What can hang from each mark
J_720: J_26 J_208 J_373
J_755: J_26 J_373
J_208: J_720 J_734
J_38: J_734
J_373: J_720 J_755 J_763
J_26: J_720 J_763
J_734: J_38 J_208
J_763: J_373

(in the rows, 128 means zero)
Known rows, with every way that one mark hangs from another
J_38(J_734(J_208(J_720(J_373)))): [103 105 142 175 126 126  62 115 111 133 109 117 126 122 157 146 118 134
  82 133 131 152]
J_763(J_373(J_720(J_26 J_208(J_734)) J_755)): [103  91 196 135 110 123  95 111 124 137 116  88 142 107 173 164  46 164
 122  80  99 225]
J_755(J_26(J_720)): [ 99 107 171 134 145 117  58 107 125 128 109 109 179 123 168 145 107 132
 117 124 122  42]
J_755(J_26(J_720 J_763) J_373): [ 98 115 163 169 106 115  70 106 117 144  96  96 195 119 172 143 103 124
 103 173 105  76]
J_734(J_38 J_208(J_720(J_26 J_373))): [ 96  86 105 172  77 129  70 119 102 149 104 123  92 130 152 138 144 117
  46 145 117  87]
J_26(J_720 J_763(J_373)): [ 98 118 160 147  75 121  60 111 116 151 108 106 167 112 163 141  86 123
 118 113 112 115]
J_720(J_208): [ 94 114 182 124 125 125  78 116 140 134 117 110 142 121 163 147 117 157
 114  82 111 111]
J_208(J_720(J_26 J_373) J_734(J_38)): [100  83 119 166 131 119  70 119 111 138 107 120 106 124 156 141 137 138
  52 112 114 124]
J_26(J_763(J_373(J_720 J_755))): [105  93 174 148  73 132  70 105 108 144 113 100 152  96 161 161  77 129
 134 129 110 205]
J_38(J_734(J_208(J_720))): [104 112 148 145  98 129  65 114 119 138 114 115 129 125 155 144  97 153
 101 148 135 141]
J_755(J_26): [ 97 101 164 147 138 120  60 106 134 126 114 113 153 118 163 145 118 152
 120 141 122  62]
J_373(J_755): [ 99  92 172 105  99 124  70 111 127 123 120 114 143 112 155 159 120 141
 121 121 121 131]
J_720(J_208 J_373): [ 94 106 178 152 152 123  77 118 130 127 113 112 138 119 164 149 137 142
  92  69 107 118]
J_720(J_26 J_208(J_734(J_38))): [ 96 106 163 125 130 112  86 118 137 138 111 109 121 123 163 136 129 179
  75  81 106 126]
J_734(J_208): [ 94 113 155 171  83 124  70 110 128 140 115 122 120 126 153 135 117 148
 112 127 132 114]
J_26(J_720(J_208(J_734)) J_763): [100 133 191 153 125 110  81 112 126 145 101 100 165 108 173 138 105 161
  97  81 111 145]
J_734(J_38 J_208(J_720(J_26 J_373(J_755)))): [ 99  73 118 138  61 128  73 118  94 146 104 117  94 121 151 153 144 111
  46 163 114 111]
J_720(J_373): [ 94  98 153 168 141 122  66 112 125 120 115 122 135 121 157 145 140 130
 100  90 120 116]
J_755(J_373): [ 93 106 159 159 108 122  76 114 134 132 117 114 153 132 154 145 104 140
 118 131 112 132]
J_763(J_373(J_720(J_26 J_208) J_755)): [100  87 188 109  88 134  94 113 122 137 117  88 144 110 172 171  60 142
 123  89  93 183]
J_38(J_734(J_208(J_720(J_26 J_373(J_763))))): [ 99  94 133 119  84 123  82 112 119 133 107 105 113 109 165 154 129 132
  70 132 123 118]
J_720(J_208(J_734(J_38)) J_373(J_755(J_26))): [103  90 197 136 192 100  59 111 119 132 106 105 143 106 164 153 156 161
  69 126 111 130]
J_208(J_720(J_373)): [ 99  90 136 165 124 132  64 119 114 133 114 121 127 122 156 152 123 116
  89 110 117 110]
J_763(J_373): [ 94 105 160 141  99 124  59 114 134 136 124 116 139 123 153 144  87 142
 132 107 119 124]
J_720(J_26 J_208(J_734(J_38)) J_373(J_755)): [ 98  86 173 121 140 108  85 116 121 128 106 105 121 112 164 154 150 156
  57  87 101 155]
J_208(J_734(J_38)): [ 99 105 160 149 144 108  57 112 131 134 118 127 125 123 147 131 136 168
  97 102 132 140]

Rows
[ 98  94  98 190  45 129  76 115  93 162  92 117  91 116 157 135 156 117
  34 162 107  98] => J_734(J_38 J_208(J_720(J_26(J_763) J_373)))
[105  89 212 119 138 127  69 109 120 139 116  89 165 105 172 170  64 145
 136 126 103 154] => J_763(J_373(J_720(J_208) J_755(J_26)))
[ 91  99 158 145 127 126  95 116 131 126 108 105 129 120 172 151 133 142
  79  67  95 101] => J_720(J_26 J_208 J_373)
[107  88 215  69 144 108  75 112 130 135 116 101 130  95 159 161 133 162
 103  84 121 200] => J_373(J_720(J_208(J_734(J_38))) J_755 J_763)
[101 120 177 166 162 103  66 115 110 148  95 108 150 110 166 133 156 142
  54  80 109 145] => J_26(J_720(J_208(J_734(J_38)) J_373) J_763)
[ 99 111 184 147 189 102  61 119 118 135 106 115 149 125 162 136 144 143
  66  58 116 134] => J_26(J_720(J_208(J_734(J_38)) J_373))
[ 97  98 133 196  91 132  64 117 107 147 109 122 110 124 153 143 120 118
  80 138 128 115] => J_734(J_208(J_720(J_373)))
[ 99 113 182 131 156 109  67 117 138 141 115 117 127 122 155 134 136 180
  90  85 119 144] => J_720(J_208(J_734(J_38)))
[ 98 109 159 166  94 120  56 105 124 150 107 101 154 104 166 142  97 147
 120 164 110  83] => J_755(J_26(J_763(J_373)))
[ 99 115 165 155  98 117  53 106 116 150 102  98 180 109 172 142  84 127
 118 151 110  69] => J_755(J_26(J_720 J_763(J_373)))
[100  99 201 147 160 110  80 114 126 124 112 105 139 107 165 159 127 157
  90  80 113 184] => J_720(J_208(J_734) J_373(J_755))
[ 99  99 130 146  75 129  55 119 112 157 112 128 100 131 143 134 129 134
  80 158 132  98] => J_734(J_38 J_208(J_720))
[ 95  97 121 159  41 137  86 116 116 151 110 114 107 128 159 143  93 134
  89 146 120  87] => J_734(J_208(J_720(J_26)))
[105  97 144 141 131 118  54 119 121 146 116 125 115 126 146 137 119 156
  86 126 131 135] => J_208(J_720 J_734(J_38))
[100 118 189 119 163 104  65 118 128 141 110 113 152 126 160 135 126 160
  87  73 118 127] => J_26(J_720(J_208(J_734(J_38))))
[ 97 115 159 146  85 111  81 116 127 162 104  99 121 109 166 133 107 176
  77 105  92 149] => J_720(J_26(J_763(J_373)) J_208(J_734(J_38)))
[100  99 175 151 137 119  80 115 127 148 114 101 126 121 165 142  77 169
 100  72 101 190] => J_763(J_373(J_720(J_26 J_208(J_734(J_38)))))
[102  97 169 127  93 120  68 102 118 136 104 100 159  94 167 157 128 145
 110 175 114  92] => J_373(J_755(J_26(J_763)))
[102  87 133 114  12 137  83 116 108 157 108  95 128 103 164 165  73 125
  97 167  95 130] => J_208(J_720(J_26(J_763(J_373(J_755)))))
[ 97  81 179  85 105 114  69 110 127 117 118 111 133  96 157 168 159 120
 101 107 121 121] => J_720(J_373(J_755 J_763))
[100 114 198  96  71 121  72 115 115 154 106  89 172 103 170 161  85 128
 111 114  97 141] => J_26(J_720(J_208) J_763(J_373(J_755)))
[104 102 198 130  86 131  80 110 114 150 111  90 154  96 168 166  76 140
 127 110  98 209] => J_26(J_763(J_373(J_720(J_208) J_755)))
[100  97 123 166  98 131  81 114 110 130 105 110 120 123 164 148 112 136
  68 133 119 132] => J_38(J_734(J_208(J_720(J_26 J_373))))
[105  86 185 111 136 118  93 112 120 133 111 100 130 111 166 158 109 166
  88  84 105 198] => J_373(J_720(J_26 J_208(J_734(J_38))) J_755)
